Each row was made from one small tree. The marks that hang from a mark follow it in brackets, in alphabetical order. Every link used is in the known rows. Write each row's tree.
Known rows:
biva{nemot tura{lebem tifofi}}: [-1.86 -3.35 -1.07  1.92 -2.97  1.40  4.03 -2.29 -0.55 -1.16  3.60  3.94
 -1.96 -0.71  3.02  2.02 -0.24  0.93  1.79]
lebem{tura{biva{nemot{gikonuk}} tifofi}}: [ 0.44 -1.82 -2.88  2.03  0.08 -1.01  5.24 -1.22  1.64 -1.97  5.39  2.78
 -4.31  0.95 -0.85  4.90  4.26 -1.84  2.10]
biva{tura{lebem{nemot}}}: [-1.03 -0.03 -0.93 -0.59  0.91 -0.46  2.78 -2.60  1.16 -1.32  0.02  1.00
 -0.45 -1.22  3.69 -0.61  1.59 -0.11  1.01]
biva{nemot{gikonuk}}: [-0.80 -2.09 -1.58 -1.24  0.05  1.28  3.95 -1.20  2.49 -0.83  4.14  1.12
 -3.22 -0.05 -4.34 -0.44  3.01 -1.27  0.84]
tura{biva lebem}: [-0.25  0.89 -3.57  2.78  0.40 -0.75  3.39 -2.47 -0.01 -1.44  1.00  0.19
 -1.07  0.16  1.61 -1.70  1.53  0.79 -2.26]
tifofi{tura{biva{nemot} lebem}}: [ 0.81 -0.67 -4.71  1.29  0.55  0.90  6.93 -3.77  0.83 -3.50  5.00  3.70
 -2.19  0.60  3.65 -2.76  0.00 -0.99  0.71]
tifofi{tura}: [ 0.62 -0.73 -0.73 -0.77  0.78  0.72  1.86 -0.17 -0.32 -1.72  0.94  2.17
  1.07  0.16  3.23 -0.11 -1.55 -0.04  1.52]
gikonuk{nemot{lebem{tura{tifofi}}}}: [-0.09  1.97  0.43  2.22  0.53 -1.72  1.57 -0.68  0.98 -0.53  0.77  0.75
 -3.28  0.24  4.93  1.91  5.42  0.77  0.67]
tura{lebem{nemot{gikonuk}} tifofi}: [-4.42 -1.94 -3.05  2.87  0.68 -1.50  5.37 -3.48  2.55 -0.71  2.64  1.32
 -2.47 -0.36 -2.04  1.03  3.62  1.79 -0.37]
nemot{lebem tifofi}: [-1.32  1.10  0.59  1.25 -0.68 -1.99  0.90 -0.07  1.32 -0.77  1.69 -0.54
  0.31 -0.49  1.55  1.87  3.84 -0.30 -0.15]
tura{biva}: [ 1.13  0.46 -2.87  1.83  0.18 -1.12  1.06 -1.21  0.25 -1.20  1.17  0.52
 -0.77  0.69  0.11  0.43  1.17 -1.06 -0.29]
tifofi{tura{biva{nemot}}}: [ 2.09 -0.92 -3.65  0.36  0.56  0.68  4.63 -2.65  0.93 -3.27  5.27  4.06
 -1.44  0.97  2.39 -0.60 -0.30 -2.72  2.70]
tifofi{tura{biva}}: [ 1.58 -0.37 -3.60  0.67  1.20 -0.39  2.93 -1.30 -0.23 -2.93  2.18  2.43
  0.16  0.72  3.44  0.34 -0.42 -1.05  1.29]
biva{nemot{lebem} tura}: [ 0.29  0.34  0.66 -1.68 -1.51  0.52  1.87 -0.69  1.14 -1.40  2.99 -0.12
 -2.29  0.11  2.99 -0.21  3.83 -0.28  0.96]
lebem{nemot}: [-0.37  1.16 -0.66 -0.21  1.58 -1.32  0.55 -2.21  2.08 -0.33  1.05  0.26
 -0.58  0.03 -0.11 -0.43  1.33 -1.54  1.49]
tura{biva lebem tifofi}: [-1.98 -1.07 -4.15  5.63 -1.02 -1.30  3.61 -2.86 -0.82 -1.21  2.44  1.78
 -1.14  0.39  1.68  1.70  0.60  2.30 -1.42]
gikonuk{nemot{tifofi{tura{biva lebem}}}}: [ 0.14 -0.96 -5.48  3.01  1.47 -0.52  7.47 -4.32  1.41 -3.72  3.39  5.97
 -1.09 -1.18  5.07 -0.74  2.02 -3.02  2.29]
tifofi{tura{lebem}}: [-0.39 -0.57 -1.63  0.10  0.81  0.93  4.20 -1.30 -0.48 -2.09  0.72  1.67
  0.67 -0.46  4.77 -2.14 -1.45  1.44 -0.41]

Which tree is each row?
[-1.41 -1.66 -1.75 -0.88 -0.01 -0.10  6.73 -1.03  3.49 -3.30  6.67  2.47
 -1.49 -0.22  0.70  1.54  5.54 -1.96  2.38] -> biva{nemot{gikonuk lebem tifofi{tura}}}
[-0.78  0.49 -4.15  3.45  1.55 -3.10  4.48 -4.74  2.49 -1.92  2.69  2.34
 -0.68 -0.81  1.81  0.93  3.03 -2.62  1.09] -> tura{biva lebem{nemot{tifofi}}}
[-1.39 -1.66 -4.45  5.16 -1.44 -0.30  5.15 -4.30  0.40 -1.45  5.79  3.26
 -3.00  0.76  0.78  0.30  0.70  0.43 -0.09] -> tura{biva{nemot} lebem tifofi}
[-1.60 -2.01 -4.74  2.30 -0.46 -0.64  8.27 -3.75  2.96 -2.74  5.94  3.21
 -3.40 -0.91 -2.47  1.17  4.99 -2.58  0.48] -> tura{biva{nemot{gikonuk tifofi}} lebem}
[-1.43 -2.78 -1.90 -1.52 -1.10  1.86  6.56 -1.78  1.63 -1.87  3.12  1.63
 -3.24 -1.06 -0.54 -0.78  3.47 -0.11  0.34] -> biva{nemot{gikonuk} tura{lebem}}
[-0.38 -3.16 -0.98 -2.78 -1.33  1.78  4.25 -0.39  1.84 -1.69  3.31  2.05
 -2.77 -0.36 -2.16  1.33  3.30 -2.00  2.39] -> biva{nemot{gikonuk} tura}
[ 0.40 -2.39 -0.54 -0.68 -0.30  0.89  4.35 -1.41  1.26 -2.48  5.49  5.53
  0.34 -0.47  2.42  2.12 -1.29 -3.61  4.83] -> biva{nemot{tifofi{tura}}}
[-4.02 -3.44 -2.71  1.43 -0.57 -1.16  5.49 -3.10  1.88 -1.48  1.69  2.05
 -1.90 -1.37  0.57  3.15  3.85  1.43  1.30] -> biva{tura{lebem{nemot{gikonuk}} tifofi}}
[-3.20 -0.64 -1.98  3.71  0.61 -1.47  3.25 -4.02  1.08  0.00  2.06  1.74
 -1.04 -0.07  1.50  0.63  0.73  1.54  0.40] -> tura{lebem{nemot} tifofi}
[-1.38 -2.71 -1.17 -0.48 -0.78  0.23  5.03 -1.04  3.13 -1.11  5.20  2.97
 -1.85 -0.77 -4.08  2.58  3.52 -3.31  2.68] -> biva{nemot{gikonuk tifofi}}
[-1.37 -2.40 -5.46  1.82  0.77 -0.87  8.56 -2.15  1.69 -4.16  3.58  3.56
 -0.26 -0.99  1.83  1.87  3.29 -1.17  0.43] -> nemot{gikonuk tifofi{tura{biva lebem}}}
[-1.08 -1.35 -1.36  0.92  0.03  0.21  5.04 -1.22  0.06 -2.57  1.72  3.87
  2.04 -1.48  5.17  1.16 -0.80 -0.39  1.42] -> nemot{tifofi{tura{lebem}}}
[-2.61 -2.93 -5.83  4.26 -1.00 -0.05  7.90 -3.90  1.86 -2.03  6.49  2.97
 -4.40  0.48 -2.76  1.22  3.81  0.80 -0.82] -> tura{biva{nemot{gikonuk}} lebem tifofi}
[-0.68 -3.66 -0.25  0.78 -3.03  1.02  2.00 -1.10 -0.30 -0.84  3.65  3.99
 -1.70  0.01  1.66  4.02 -0.57 -0.79  3.74] -> biva{nemot tura{tifofi}}
[-1.66  0.48 -1.26 -0.85  0.02 -0.14  4.28 -1.09  3.10 -1.06  4.58 -1.42
 -3.76  0.57 -2.76 -1.69  6.60  0.30 -1.29] -> biva{nemot{gikonuk lebem}}
[ 1.36  1.52  1.43 -0.89  2.16 -2.84  0.85 -0.74  2.26 -0.74  0.73  2.04
  0.67 -1.00  3.23  4.53  2.24 -4.13  4.36] -> lebem{nemot{tifofi} tura}
[-2.66 -2.46 -1.92 -0.56  0.31 -1.28  5.85 -2.51  3.16 -2.23  1.58  2.39
 -0.79 -2.39  0.41  3.01  5.12 -1.95  2.38] -> biva{tura{lebem{nemot{gikonuk tifofi}}}}
[-0.55  0.94 -2.40  2.53  0.32 -3.19  3.78  0.07  1.25 -2.06  2.20 -0.88
 -2.95  0.93  1.49  4.88  7.50  1.80 -1.34] -> nemot{gikonuk lebem{tura{biva tifofi}}}
[-0.67  0.37 -0.21  0.24  0.02 -1.12  2.65  0.03  1.05 -2.57  2.14  1.22
  1.59 -0.31  5.55  1.93  2.48 -0.48  1.57] -> nemot{lebem tifofi{tura}}
[-0.16 -0.64  0.64 -0.80 -2.41 -0.18  2.70 -0.54  1.66 -1.96  3.61  1.66
 -1.12 -0.86  3.22  2.77  4.34 -2.15  2.88] -> biva{nemot{lebem tifofi} tura}
[ 0.65  2.22 -2.87  1.85 -0.06 -1.06  3.03 -2.57  2.08 -1.76  4.91 -0.52
 -3.47  1.53  0.45 -1.77  4.79 -0.70 -0.73] -> tura{biva{nemot{lebem}}}
[-0.47  0.39 -1.47  0.59  1.01 -0.74  4.19 -1.96  2.27 -2.63  3.03  3.25
 -0.57 -0.75  5.09 -0.14  4.16 -2.10  2.60] -> gikonuk{nemot{lebem tifofi{tura}}}
